Known rows, with every step that occurs
lizoz litof gafev letul lakofis: [ 12   3  -3  10 -13  11   0  -4  -6   4  -2   8  11 -11 -25   8   5  -5
 -28  -8 -39  16  -6 -16   1  12  -5  15  11   2 -16  -9  12 -12  24   7
  -7  18  -9  -2  15]
lekuv ruze keved: [ -9   3  -1  -2 -47 -54 -13   0  -1 -13  24 -18 -10  -9  -1  20   8  -3
  14  19  -3   0  29 -12  -5 -12  12  -4   6   9   8  12 -18  31 -22  32
  18  16  -8  13   6]
luda ruze: [  7 -13   2  11   7 -30 -17 -10  20 -13  -1  -4  -6   0  -4  18   9 -10
 -39  22   7  -6  22 -17 -13 -15 -16  15   6   5   7  16 -13  29 -10  16
   5  -1  -8   0  14]
letul lakofis mubov lizoz litof gafev: [ 19  -8 -23  20  -2  22   3 -28 -20  18  10   5  25   4  -1   3  16 -12
  41  -3 -20  -6 -22  -1  -2  43 -13   8   5  21  -4  -7 -11 -20  42   8
  -6  15   5 -21  17]
veku luda ruze lekuv: [ 25 -25 -14  13   0 -68  -2  18  29 -10  -7 -11 -18 -18  -9  14  12 -18
 -24 -12   7 -11  22  -2 -27 -13 -34  22   5  26  -3   8  -6  25 -10   6
   5   6  -1   4  -3]
luda ruze keved: [  4 -10  -7  -4  -4 -55  -4  -4  10 -21  11 -12  -8 -10  -7  26  18  -2
 -31  27  -9  -4  35 -12  -9 -23 -11  25   5   9  10  17 -29  35 -23  30
  13  15 -11   5  10]
gafev litof lizoz ruze: [-23 -14  16  -3 -20   4   9  -4   9   9 -19 -11  -2  11 -13   3   7 -33
  18  -2   5   7  21 -24  17 -15  -7   9  14  -1  11   3  -7   6   0  10
 -10  -7  -2   4 -10]
litof gafev letul lizoz: [  2  -8   6 -11  -1   2 -20  -6  -1 -13   3  -5   7   0 -16  -9 -19  -4
 -15  16 -19  26  -7 -16  -8  11  17   9  15   1   4  27  15   0   4  -9
   2 -14 -20  -2  19]
letul lizoz mubov zibu: [  2 -19  26   7  -9   3  -4 -32  -6   5 -15  -8   2  10  32   5  11 -21
 -33   2   6  -6 -10  -5  -4  36  10  16   4  17  -1  36  19  -1   6  -6
   9 -20  -5 -17   8]
lizoz litof: [  5 -12   3  21 -16 -14 -11 -13   6  -4  -8  -8  11 -12  -4  25  16 -16
 -31   2 -17   1  12 -16 -21   3 -14  19  -4  -2  -7   2 -13  15  27  33
  -3  21  -2 -15  -2]
gafev letul lakofis mubov lizoz litof: [ 11  -5 -32  21  -8  27   8 -13 -10  -1  -5   4  10  22  -4  -1  13 -16
   7 -42 -20  -7 -22  14  20  24  -8  15   5   7  -6  -2  -1 -23  16   2
   4   5   5  -9  16]
ruze keved: [  5  -6  -5  -2 -39 -45   9  -5   6 -23  21 -20   1 -15  -1  29   0 -12
 -17  38 -20   4  27  -6 -12  -9   4  12   0   6   6  13 -19  28  -5  33
  11  23  -8  -1   8]
gafev litof lizoz letul: [-11  -3   9  -4   1  18  -9 -16   0  -2 -13  -9   6   2  -4  14   7 -12
  10  10 -25  21   5 -19  21 -18  10  16  22  -9  -3  22 -18  12   5   4
  -1  -9  -2   3  -4]
litof lizoz letul lakofis: [-14  -2  12   6 -11  17  -3  -3   1   6   5  -6   5  10   6  -7   3 -16
  -3   8 -16   9 -14  -5  -5   2  12   0  13  10 -15  23 -26  -9 -19  -9
   6  -3 -13   2  27]
lakofis letul gafev litof: [ 12   3 -23  -1   5  -1 -27 -20   4 -25 -26  -4   4  -8  -6   4 -17  -2
 -28 -32 -30  21  21 -29   8 -16  -3  27  10 -21  10  -7  14   4  13  19
  -9   7 -12  -7   2]
lekuv ruze: [ -5   3   6  12 -32 -28 -32  -4   6  -6  14 -10  -5   1   0   7   2 -11
   2  15  15  -4  17 -20  -8  -8   4 -12   7   7   7   9  -3  27  -6  21
  10   4  -6   4   6]
lakofis letul lizoz mubov zibu: [-10 -13   1   4   4   4 -19 -36   3   9 -24  -4  -9  21  44  -3   4   4
 -12 -23   5   1 -19   7  -6  25   5  27   7   8   0  35  29   4   4  -9
  10 -28 -11 -20  18]
litof lizoz ruze: [-31 -16  23   1 -26  -9  -2   2  17  15  -4 -13  -2  10  -2  -3   5 -22
  15  10  12   3   9 -11 -15  -6  -1   4  12   9   5  20 -18  15 -23   2
  -2  -9 -12  -3  11]
lizoz letul lakofis: [ -7   3   5  18 -19  -8  -2 -10   6  -7   6   0   0   4  -6   2   4 -27
 -48   5  -9  -4  -4  -4  -4  -4   1   5   5   3 -18  13 -12  -4  -7  -2
   5   9 -12   2  28]
lizoz mubov zibu: [ 11  -7  17  17 -27   0   5 -33   6   8  -5  -3   2  -2  29  24  15 -14
 -34  23   1  -7   1   0   0  23   1  12  10  19  -3  27  22  24  10   3
  10  -7   1 -20  -1]
mubov lizoz: [  5  -9   4   4  -7  -7  -7 -26  12 -12  20 -20   6   6  10  19   2  -7
   4  24   8  -7   2  -2  -8   6  -1  12  11   8   2  23 -13  16  -4  -5
   6   2   0  -8   3]
lakofis mubov zibu: [ 26 -13 -24  21 -22  -1  -3 -24  11   3  -1  -1  -4   2  17  19 -10  -6
  -6  19   0 -16   0  -4   0  23  -9  -1   3  14  14  20  11  31  21  20
   4  -8  -1 -29  11]
mubov lizoz litof: [  2 -13   6  10  -1  -3 -13 -27   1  -3   5 -16  15  -4   7  30  26  -5
   2  -4  -7  -8  -2  -4 -12  14  -9  27   6   1  -7  14 -23   6  20  11
   1  15   6 -12  -9]
gafev letul lakofis ruze: [  0  -1 -39  13 -23 -12  11  11  16 -10  -3  -6 -21  19  -2 -18 -25 -30
 -14 -14  12  -1  12 -12   8 -12   9 -10   8  -7   1  17  20  -4 -18  -4
  -3   0 -10   2  33]
letul gafev litof lizoz: [ 16  -8   9  -8  -4  18 -18  -7 -12 -18 -19 -11  22  -6  -7   7 -13 -24
  -1   1 -29  26  19 -39   9  -6  11  10  10  -3  12   6 -11  -5   5  12
 -11   4  -5  -8  -9]
gafev letul lakofis ruze lekuv: [  5 -10 -46   5 -30 -54  36  13  18  -3  -7  -9 -23   9 -13  -7 -17 -25
 -20 -30  18   2  21  -1   7  -9  -1   2  -1  -1  -8  10  16 -11 -16  -7
   6  -7  -3  -6  27]
gafev litof: [ 15  -3  -4  11 -15  -8   2 -17   6 -19  -5 -12   1  -7 -13  23  -6 -34
 -25  16 -10   6  27 -25  15 -15  -8   9   5 -11   8  -1  10  13  30  29
  -8  11   5   1  -9]

Rows
[ 26  -3   1   4  -9  -3 -15 -15  -6 -31 -16  -6  13 -13 -18  13 -11 -29
 -49  -2 -26  12  28 -34   9  -6  -2  12   3  -9   8  -4   4  -2  20  21
 -13  15  -5  -7 -10] => letul gafev litof
[  9 -10   7   2   5   5 -14 -36  -4  10  14  -7  23 -18   1  29  24  12
  24  14 -20   6  -9 -15 -12  23  -7  24  14   7  -7   8 -18  11  33   4
  -4  15   2 -16  -7] => mubov lizoz litof gafev
[ -8 -20  14 -18 -20 -30  19   2   1   4 -35 -11   8 -11 -26   2   9 -22
 -15 -41  -6  16  32 -24   9  -3 -12  26   6  -1   3  -4 -17 -15  -7   0
  -9  -7  -3 -12 -15] => letul gafev litof lizoz ruze lekuv
[ -7   0   9   3  -5  25   3 -10  -9  -3 -10  -5   2  14  -7  -3   5 -29
   0  -7 -23  11  -2 -18  26 -12   6   8  18  -2  -8   8 -15 -18   2  -1
  -2  -4  -2   8  10] => gafev litof lizoz letul lakofis
[ -9 -18  22  14 -14  -5  -6 -17 -12  -5 -10  -8  18  12  22  -9   8 -41
 -35  16   2   6  -4  -3 -13  22  12   9  -7  12  -1  28   8  -8   9   3
  10  -8  -5 -10  16] => letul lizoz mubov
[ 11   2  -1   0   2  24   1 -18 -10   7  12   1  14  -1 -16  10  14   9
   5 -19 -27  11 -20  -7  12  24  -4  19  23   5 -16   2  -2 -19  13 -14
  -4  11  -4  -2   7] => mubov lizoz litof gafev letul lakofis
[  5  -4   2  -6   6  18 -15 -27  -3   4   5  -3  15 -11 -12  24  17  23
  14  -2 -32  16 -13  -6   3  15   0  28  25  -1  -9  15  -4   9  16  -8
  -1   3  -3  -6  -5] => mubov lizoz litof gafev letul
[ 18  -5 -32  34 -33  -1   8  -3  -3  -5   6   3   8  13   1  -8 -15 -46
 -13  12  -4  -9   1   0  -3  18 -12 -11 -10  15   4  -4   2  -7  20  24
   3  11  -3 -15  33] => letul lakofis mubov
[ 13  -9  20   2 -12  32 -11 -14 -22  -4 -28  -4  29  -2  11  -2   6 -30
 -13  -1 -31  30  12 -23  16  12  14  14   7   6   3  11   3 -12   9   5
  -7  -2   0 -12 -13] => letul gafev litof lizoz mubov
[  0  -3  -3  -3   3  33 -25 -18 -12  -2 -37   1  20   5  19 -10   0  -7
  13 -32 -33  38   3 -16  14   2   9  27  12  -1   3   6  13  -6   6   4
  -3  -9  -3 -15  -3] => lakofis letul gafev litof lizoz mubov
[-13   1 -20   2 -21  21  18 -15   2  23  10  12  -3  23 -17 -23   2  -9
  29 -19   0  -5 -18  12  21  23  -6  -1  22  16   3   3  11 -15 -11 -32
  -4 -13 -13  -2  30] => litof gafev letul lakofis mubov lizoz ruze
[-20 -13  -6  11   0  -4 -21 -22   2  -1 -18  -6   6  20  29 -15   0 -15
 -11 -17  -1  16 -14   8 -15  10   7  23  -1   3  -2  22  17  -3   5  -1
  12 -13 -11  -9  24] => lakofis letul lizoz mubov
[-16  -5 -22   2   2  12   4  -5   1   9 -22  -7 -10  22   3 -16  -5 -34
  34 -16   1   7   8 -27  27 -18  16  -6  16 -13  -1  18  -6 -14  -7  -9
 -11  -8  -3   6  21] => gafev litof lizoz letul lakofis ruze
[  4  -1 -16   4  -6 -13 -40 -13  12 -20  -9  -3   6  -7   6  -3 -20   7
 -32 -16 -19  17   7 -13 -23  -7   2  20   3  -7   3   7   1  12 -10   9
   1   8 -21 -17  19] => lakofis letul gafev
[-15 -14 -17   0   9 -17 -32 -11  10 -16 -10 -13  -4  17  12 -12 -19  -9
  -5 -16   0  10  -4  -4 -22  -2   3  18   0  -8   7  22   1   3   1   4
   7 -10 -17  -9  27] => lakofis letul lizoz
[ -3  -3  13  -1  -8  -8 -31 -17   4 -20  -8   4  13 -15  -5   6   2  -3
 -64   5 -27  10   3 -16 -17  -5  11  15  10  -4  -8  20 -20   8 -15  -5
   2   8 -23  -9  15] => lizoz letul gafev
[-20  -7  16  -1  -8   8 -19 -10  10   1   0 -10   7   1   7   8   6  -3
   6  26 -16  17  -7  -5 -13  -7  14   8  15   5  -8  36 -29  21 -18  -3
  10 -10 -12  -4  14] => litof lizoz letul
[  4  -4 -16   0   5  14 -27 -34  -6 -10  -7   5  20   6  12  -2   8   2
  -8  -7 -22  -4 -17   6  -2  18  10  14  10   4   0  23 -30   0 -13 -18
   7  -5 -12 -16  19] => lakofis mubov lizoz letul gafev
[  8 -11 -40  -7   0 -28  29 -14   0  20  -4  -4  -5  -1 -15   5  13  10
  36 -48  -2   7  -1  -2   9  18  -5  24  13   2 -18   5   3 -25  11 -23
  -3  -2   7 -11  10] => mubov lizoz litof gafev letul lakofis ruze lekuv
[ 11 -11 -42   2 -18 -41  28   1   5  15 -16   4  -7 -16 -23   0   3  -5
   2 -40 -11  14  11 -14  -1   8  -9  17   4   0 -19  -7  12 -17  19   1
  -9   4  -1 -16  15] => lizoz litof gafev letul lakofis ruze lekuv
[  8 -11   4   2 -13  14  -2  -9  -1  -8  -7 -17  10   2  -5  15  -9 -28
  23  18 -14  17  15 -27  13 -10   2   6  11  -3  12  10  -7  11  18  21
  -5   0   4  -1  -9] => gafev litof lizoz
[  1  -2 -24  14  -7  35   8 -11 -15   8 -16   5  11  24  -4 -12   1 -34
  23 -10 -28   9 -11  -8  32  -1   2   0   8   4  -1   2 -10 -17  15  12
  -2  -8   0  -3  20] => gafev litof lizoz letul lakofis mubov
[ 21  -8  24  -4  -6  40  -6 -29 -18   4 -31  -2  18  -3  25  14   9 -12
 -10  -7 -26  17   6 -27  26  24  14  18  19  11   6  19  17  -3   5  -6
  -6 -15   2 -20 -21] => letul gafev litof lizoz mubov zibu
[ 12  -6 -26   8   2  29  -9 -27  -8  10  -4   7  19  -1  -7  15  14  17
  39  -3 -33  14 -19   3   8  27  -2  21  16   5   1   6   0  11  30  -2
   1  -2   1 -17   5] => lakofis mubov lizoz litof gafev letul
[-28  -2  -8 -30 -13 -16  -6  -3   2  -3 -28 -12  -5   1 -10  -4   4   5
  24 -49 -32  24  25 -20  10 -24   4  35  17 -10  17  -3 -16   3 -29  12
  -8   2 -17   6   0] => lakofis letul gafev litof lizoz ruze keved
[-37 -21  17 -16 -28 -55   9   2   3  -8   0 -21  -8   6 -10  -1  11 -25
 -21  -6   6  -9  19  -9 -17  -3   6  18  -3   5  12  17 -22  -1 -24  11
   3   5 -19   6  17] => letul lizoz ruze keved
[  4  -7 -31  21 -24 -26   6   1  14  -2   4  -8 -15  15   6 -13 -19 -44
  -2   7  25 -11  18 -20  -9  -4   1 -12  -3   0   2  11   7  -4  -5   6
  -5  11  -6  -3  35] => letul lakofis ruze
[  5   3  10  -5  -1   2 -23 -23  -3 -27 -26   3  12 -15 -15  12   5 -16
 -63 -12 -36  12  16 -29  15 -15   7  23  11 -20  -3   5 -10   0   7   7
  -7   8 -12   1  -3] => lizoz letul gafev litof
